Each row was made from one small tree. Brackets hold a mark, then the marks that hang from it, in the order of their numbers. Every link used is in the known rows. Write each row's tree.
Known rows
{q994 {q259 q106} {q951 q799}}: [-12.1  -9.7  40.0 -20.9   2.9   5.8 -32.7 -23.2   6.0 -20.2  19.7   4.2
  -6.0  -0.6  -1.4  34.7 -20.9]
{q522 {q799 {q951 q106 q994}}}: [  7.7 -10.0   4.0 -33.0  16.1  13.9   4.9 -15.5  -2.7 -23.2   6.5  -6.2
  -3.3 -14.1  -3.4  14.6 -16.3]
{q994 q951}: [ -7.7  -6.0  17.5  -7.5  16.4   2.0 -17.2 -20.5 -11.1  -9.7   1.5  -5.9
  -6.6  -1.6   4.6   1.1  -8.3]
{q101 {q259 q106 {q994 {q951 q799}}}}: [  3.3 -16.1  16.0 -35.3   6.9  -0.9 -12.9  -3.5   6.3 -28.1  19.2   7.9
   1.2  -8.3  -7.2   7.0   4.5]
{q106 {q259 {q994 q951}}}: [  6.8 -15.9  23.5 -25.7  14.7 -16.2  -1.6  -7.2 -10.9 -24.0  15.4   7.2
  -3.4   0.7   1.3  17.4  -5.8]
{q951 q106 q799 q994}: [  2.7   0.1  12.8 -44.1  14.0  54.0   5.4 -28.6  34.5 -35.1   9.0  11.9
 -17.0   7.4  13.7  10.7 -21.3]
{q106 {q259 q994}}: [ 10.7 -12.5  15.3 -22.1   6.8 -17.4   7.0   2.1  -5.7 -19.6  14.4   9.9
  -0.3   1.5  -1.4  15.9  -1.5]
{q799 q522 {q951 {q994 q259}}}: [-17.9  -9.8  30.5 -11.3  28.5  36.6 -37.2 -13.9 -36.6  -8.8 -20.3   5.2
 -20.8  -6.4  -9.1 -13.1 -14.2]
{q101 q259}: [ -1.8  -1.4   6.9  -1.5  -3.8 -18.9 -10.7   9.5 -14.2  -6.4  22.0   9.4
   1.1  -1.8  -3.0 -10.2   2.7]
{q994 q259 {q951 q106 {q799 q522}}}: [-18.3   3.9  47.3 -12.8   7.1  13.7 -49.8 -25.9  -6.4 -25.6   9.3   6.1
 -12.0   8.2   7.2  21.1 -27.1]
{q522 {q799 q951}}: [  4.3  -7.9  -4.7 -17.4  11.8  -3.9   8.0  -3.3  -9.6 -10.8   7.4 -11.0
   1.0 -18.4  -6.1  15.3 -13.5]
{q994 {q259 q106}}: [ -2.1  -6.6  26.2  -5.0 -17.5  -8.8 -22.6  -0.1   2.4  -5.0   9.6   8.8
   6.4   1.7 -12.2  24.2  -3.7]
{q994 {q259 q106} {q951 {q799 q522}}}: [-19.0  -7.6  42.3 -14.9   4.2  15.9 -41.9 -19.3  -1.2 -19.6  11.4   5.5
  -8.4  -1.6  -5.2  28.7 -20.6]
{q259 q106 {q994 q951}}: [  9.8 -23.2  15.2 -43.7  12.1  16.4  -9.1 -16.4  18.8 -26.6  -9.0  -2.5
   4.6  -8.8 -10.0  17.7   9.7]
{q799 q522 {q951 q106}}: [-17.0   5.2  31.8   1.1  17.9  27.0 -41.3 -13.9 -29.8 -12.5 -24.0   5.4
  -7.2 -10.8  -9.7 -10.4   2.1]
{q259 q106 q994}: [ 14.9 -18.7   3.3 -37.9   0.3  14.3   3.4  -2.1  26.1 -20.3  -9.7   1.4
   8.9  -8.0 -13.7  16.4  15.2]
{q994 {q951 {q799 q522}}}: [-16.8  -1.0  17.1 -10.1  21.9  24.7 -19.2 -19.7  -4.3 -14.7   1.9  -2.7
 -14.2  -3.0   7.5   3.9 -17.3]
{q951 {q106 q259} {q799 q522} q994}: [ -4.9  -1.1  29.7 -37.0  15.0  52.6  -4.8 -21.4  13.9 -41.6  13.9  22.2
 -18.7   6.1   7.2  12.6 -21.8]

Which tree is each row?
[  2.9 -19.5  14.4 -44.9  15.7  31.9  -9.9 -15.7  23.5 -30.4  -8.9  -0.4
  -1.4  -9.5  -8.5  19.4   3.1] -> {q259 q106 {q994 {q951 {q799 q522}}}}
[ -8.4   3.3  30.0 -34.6   9.0  57.5 -22.8 -21.9  17.9 -33.7   4.6  16.6
 -20.7  11.7   7.3  10.8 -28.5] -> {q951 q106 {q799 q522} {q994 q259}}
[ -8.3   2.8  25.8 -20.9  15.6  19.4 -19.2 -31.5   9.2 -26.8   8.9   0.8
  -8.5   0.6  11.7  14.0 -15.2] -> {q994 {q951 q106 q799}}
[ -0.9 -15.0  17.7 -31.0   7.2   5.5 -19.1  -0.9   0.7 -27.4  14.2   9.4
  -0.3  -9.1  -9.8   1.6   5.1] -> {q101 {q259 q106 {q994 {q951 {q799 q522}}}}}
[-15.3  -3.8  42.3 -15.9  23.4  41.2 -46.3 -22.4 -30.6 -20.0 -20.8   9.5
 -17.0  -3.6  -8.8  -9.2 -11.3] -> {q799 q522 {q951 q106 {q994 q259}}}
[ -9.4 -12.8  43.5 -12.5  -0.9  -6.3 -40.5 -20.6  -8.1 -14.6  11.3   2.9
   0.2   0.0  -7.3  26.2 -10.8] -> {q994 {q259 q106} q951}
[-14.5   4.8  28.3 -14.8  16.7  29.0 -28.3 -27.5   1.9 -25.5   0.8   1.9
 -11.0  -0.5   8.0   7.9 -14.4] -> {q994 {q951 q106 {q799 q522}}}
[-15.9   2.7  41.9   0.2  17.8  16.8 -39.6 -13.0 -36.2 -18.2 -13.0  12.2
  -6.3 -10.6 -11.1  -2.7   0.4] -> {q799 q522 {q951 {q106 q259}}}
[  8.8 -14.9   8.8 -27.7  -3.2  -8.5  -8.2   7.9   4.3 -19.9  15.4   9.8
   7.8  -7.4 -12.8   1.2  13.3] -> {q101 {q259 q106 q994}}
[-11.9   2.4  44.9 -18.7   5.9   4.0 -41.3 -30.1   1.2 -26.1  17.4   5.3
 -10.4   9.0   9.8  27.7 -28.0] -> {q994 q259 {q951 q106 q799}}
[-15.9  -9.4  21.3 -12.0  33.4  44.6 -27.0 -14.9 -32.2  -9.5 -25.0   2.5
 -20.1 -10.1  -8.8 -19.3  -8.1] -> {q799 q522 {q951 q994}}
[  1.0 -10.0   5.7 -35.7  26.9  23.1  -8.3 -13.1   7.7 -23.1 -10.7  -5.8
 -13.5  -0.6   6.7   2.5 -10.0] -> {q259 {q994 {q951 {q799 q522}}}}
[-11.1  -0.6  39.2  -9.6  21.3  18.6 -37.5 -12.9 -32.6 -22.3 -17.0  10.2
  -7.3 -10.1 -10.3  -2.6   1.4] -> {q799 q522 {q951 {q106 {q259 q994}}}}
[ -8.9  -0.5  48.2 -10.6   2.1  -9.4 -48.4 -26.5 -13.0 -20.1   9.6   4.0
  -3.8   9.0   4.1  18.8 -17.7] -> {q994 q259 {q951 q106}}
[  4.9 -17.5  17.9 -31.6   4.5  -7.3 -16.9  -2.0  -1.2 -24.8  15.9   6.9
   4.8  -7.9 -10.4   2.0   9.7] -> {q101 {q259 q106 {q994 q951}}}
[  6.8 -10.1  11.2 -32.6  12.7   8.4  -2.3 -14.7  -6.3 -22.9   9.3  -5.2
  -3.1 -11.6  -4.1  19.2 -20.6] -> {q522 {q799 {q951 q106 {q994 q259}}}}
[-13.1  -6.2  41.9 -17.3  27.9  37.7 -34.0 -21.9 -32.8 -25.6 -13.7  13.5
 -15.6  -7.6  -9.0  -7.7  -7.0] -> {q799 q522 {q951 {q106 q259} q994}}
[  1.8  -4.4  33.9 -21.7  19.0  -1.7 -19.0 -21.1 -17.2 -24.5  -1.4   7.6
  -3.0  -7.8  -3.3  10.5  -1.1] -> {q799 {q951 {q106 {q259 q994}}}}
